Known rows, with every way that one mark hangs from another:
[nadap lilo [nunep [bizar [faka sasos tokis]]]]: [-1.017 -0.853 -1.460  1.367  5.580  0.527 -0.743 -0.032  1.823  0.340
 -0.029  0.887  0.222 -1.605  0.569  2.770]
[tokis [faka sasos]]: [-2.070  0.700  0.774 -2.017  0.008 -0.271 -0.477 -0.909 -0.718 -1.310
  0.204 -1.490  0.133  1.046 -0.974 -2.088]
[tokis [faka [bizar [nunep nadap]] sasos]]: [ 0.194  0.413  1.314 -0.671 -0.360 -0.495 -0.902 -0.202  0.127 -2.180
  0.508 -1.528  0.124  0.863 -0.478 -0.488]
[sasos [faka [bizar [nunep nadap]] tokis]]: [ 1.293  0.377  1.075  2.080 -3.829 -1.493  0.299  0.993 -1.303 -0.390
  0.608  0.605 -0.156  0.745  0.956 -1.485]
[sasos [faka bizar tokis]]: [ 0.549  0.521  1.025  1.370 -4.907 -0.980  0.302  0.764 -2.155 -0.823
  0.843  0.619 -0.502  1.545  0.636 -3.314]
[lilo [nadap nunep]]: [-1.311  0.193  0.500 -2.278  4.434  2.402  0.119 -0.472  1.819  0.884
 -0.524  0.581  0.221 -0.439 -0.980  0.117]
[subo [sasos [faka [bizar [nunep nadap]] tokis]]]: [ 0.332 -0.337  0.193  0.134 -3.937 -0.109  0.498  1.226 -1.151  0.187
 -0.299  0.449 -0.280  0.214  0.444 -1.523]
[faka bizar tokis]: [ 1.971  0.704  0.736  0.460 -4.550  0.747 -0.136 -0.312 -0.843 -1.297
  0.802  0.895 -0.652  1.820  0.174 -3.451]
[tokis [faka [bizar nunep]]]: [-0.473  0.678  1.333 -1.078 -0.523  0.390 -0.033 -0.766  0.290 -0.669
  0.228 -0.938 -0.404  0.573 -0.104 -0.800]
[bizar [faka tokis]]: [-0.811  0.156 -1.379 -0.479 -2.767 -0.364  1.059 -0.869 -1.786  1.574
 -0.206  0.402 -0.595  0.502 -0.412 -1.621]
[tokis [faka [bizar [nunep [nadap lilo]]] sasos]]: [-0.127  0.330  1.308 -0.264  0.872  0.017 -1.128 -0.210  0.635 -2.189
  0.747 -1.334  0.059  0.576 -0.335  0.049]
[tokis [faka bizar]]: [-0.749  0.554  1.512 -1.536 -1.080  0.589 -0.110 -0.897 -0.131 -0.863
  0.384 -1.089 -0.581  0.972 -0.262 -2.088]
[subo [sasos [faka bizar tokis]]]: [-0.316 -0.174  0.114 -0.452 -4.824  0.305  0.540  1.023 -1.821 -0.216
 -0.102  0.516 -0.586  0.893  0.172 -2.975]
[lilo [nadap [nunep [bizar faka]]]]: [-0.830 -0.268 -0.552 -1.844  4.828  0.954  0.345 -0.209  1.873  1.401
 -0.918  0.278  0.438 -1.080 -0.496  1.432]
[nunep [bizar [faka sasos tokis]] [nadap lilo]]: [ 1.277 -1.229 -1.623  1.159  2.974 -1.782 -0.200  0.184  0.848  1.707
 -0.514 -0.361  0.951 -1.868  0.873  2.647]
[subo [sasos [faka [bizar nunep]]]]: [-0.643 -0.349  0.002 -0.916 -3.599  0.987  0.838  1.015 -1.641  0.353
 -0.466  0.329 -0.493  0.397 -0.026 -1.525]
[bizar [faka sasos tokis] [nunep [nadap lilo]]]: [ 0.450 -0.259 -1.502  1.712  0.789 -1.206 -0.087  0.020  0.033  0.705
 -0.012  0.224  0.390 -0.837 -0.107  2.598]

Rows:
[-0.296  0.300  1.603 -0.441  1.253  0.661 -0.360 -0.666  1.130 -0.394
  0.392 -0.915 -0.300 -0.084  0.203  0.284] => [tokis [faka [bizar [nunep [nadap lilo]]]]]
[-0.115  0.405 -1.926  0.612 -2.013 -1.417  0.463 -0.247 -1.440  0.121
 -0.195  0.277  0.115  0.387 -0.633  0.689] => [bizar [faka sasos tokis] nunep]
[ 1.940 -0.074  0.525  0.496 -0.681  1.416 -1.031  0.566 -0.163 -2.271
  0.712 -0.124  0.227  0.923 -0.704  0.462] => [faka [bizar [nunep [nadap lilo]]] sasos]
[-0.712 -0.265 -0.620 -1.807  4.623  0.644 -0.037  0.036  1.673  0.515
 -0.755  0.080  0.619 -0.742 -0.756  1.302] => [lilo [nadap [nunep [bizar [faka sasos]]]]]
[-0.835  0.056 -1.938 -0.482 -0.783 -0.234  0.806 -0.305 -1.598  0.768
 -0.525 -0.129  0.087  0.071 -1.086  1.479] => [bizar [faka sasos] nunep]
[ 0.883 -0.105 -1.483  1.113 -0.920 -1.960  0.251  0.035 -0.645  0.671
 -0.345 -0.047  0.481 -0.449 -0.326  1.835] => [bizar [faka sasos tokis] [nunep nadap]]
[-1.102 -0.867 -1.344  1.267  5.751  0.838 -0.366 -0.233  2.046  1.260
 -0.215  1.066  0.055 -1.942  0.810  2.890] => [nadap lilo [nunep [bizar [faka tokis]]]]
[-0.176 -0.589  0.228 -0.663 -3.045  0.726  0.728  1.172 -1.258  0.646
 -0.548  0.165 -0.310 -0.023  0.124 -0.984] => [subo [sasos [faka [bizar [nunep nadap]]]]]
[ 0.249 -0.284 -1.239  1.525  1.176 -0.597  0.675 -0.430  0.583  2.485
 -0.356  0.658  0.054 -1.492  0.409  2.859] => [bizar [faka tokis] [nunep [nadap lilo]]]
[-0.008  0.408  1.552 -0.832  0.001  0.152 -0.131 -0.642  0.685 -0.418
  0.158 -1.091 -0.233  0.186  0.063 -0.229] => [tokis [faka [bizar [nunep nadap]]]]
[ 0.778  0.625  0.841  1.828 -4.348 -1.227  0.390  0.843 -1.704 -0.607
  0.678  0.764 -0.321  1.149  0.784 -2.041] => [sasos [faka [bizar nunep] tokis]]
[ 0.619 -1.526 -1.447  0.285  4.059 -0.516  0.580 -0.178  1.094  3.421
 -0.990 -0.350  0.701 -2.554  0.919  3.397] => [nunep [bizar faka] [nadap lilo]]
[-0.566  0.560  1.263 -1.348 -1.477 -0.047 -0.870 -0.438 -0.654 -2.670
  0.743 -1.501 -0.247  1.655 -0.787 -2.322] => [tokis [faka bizar sasos]]
[-0.693 -0.077 -0.077 -2.037  5.082  1.425  0.167 -0.240  2.190  1.211
 -0.889  0.404  0.601 -0.979 -0.458  1.044] => [lilo [nadap [nunep bizar]]]
[ 2.976  0.521  0.798  1.444 -3.025  0.117 -0.189  0.053  0.346 -0.646
  0.468  0.858 -0.146  0.696  0.583 -0.854] => [faka [bizar [nunep nadap]] tokis]
[-1.316 -0.749 -0.686  0.536  6.717  2.064 -0.434 -0.333  2.355  1.261
 -0.327  1.033  0.252 -1.964  0.631  2.716] => [nadap lilo [nunep bizar]]
[-0.277  0.694  1.069 -0.917 -0.898 -0.227 -0.789 -0.348 -0.212 -2.490
  0.586 -1.365 -0.067  1.251 -0.615 -1.048] => [tokis [faka [bizar nunep] sasos]]
[ 0.973  0.275  1.087  2.478 -2.625 -0.945  0.042  0.986 -0.847 -0.341
  0.836  0.802 -0.196  0.479  1.078 -0.936] => [sasos [faka [bizar [nunep [nadap lilo]]] tokis]]
[-0.125 -0.530 -1.525  0.137  2.034 -0.989 -0.046  0.017  0.429  0.335
 -0.725  0.313  0.395 -0.817  0.150  1.226] => [nadap [nunep [bizar [faka sasos tokis]]]]
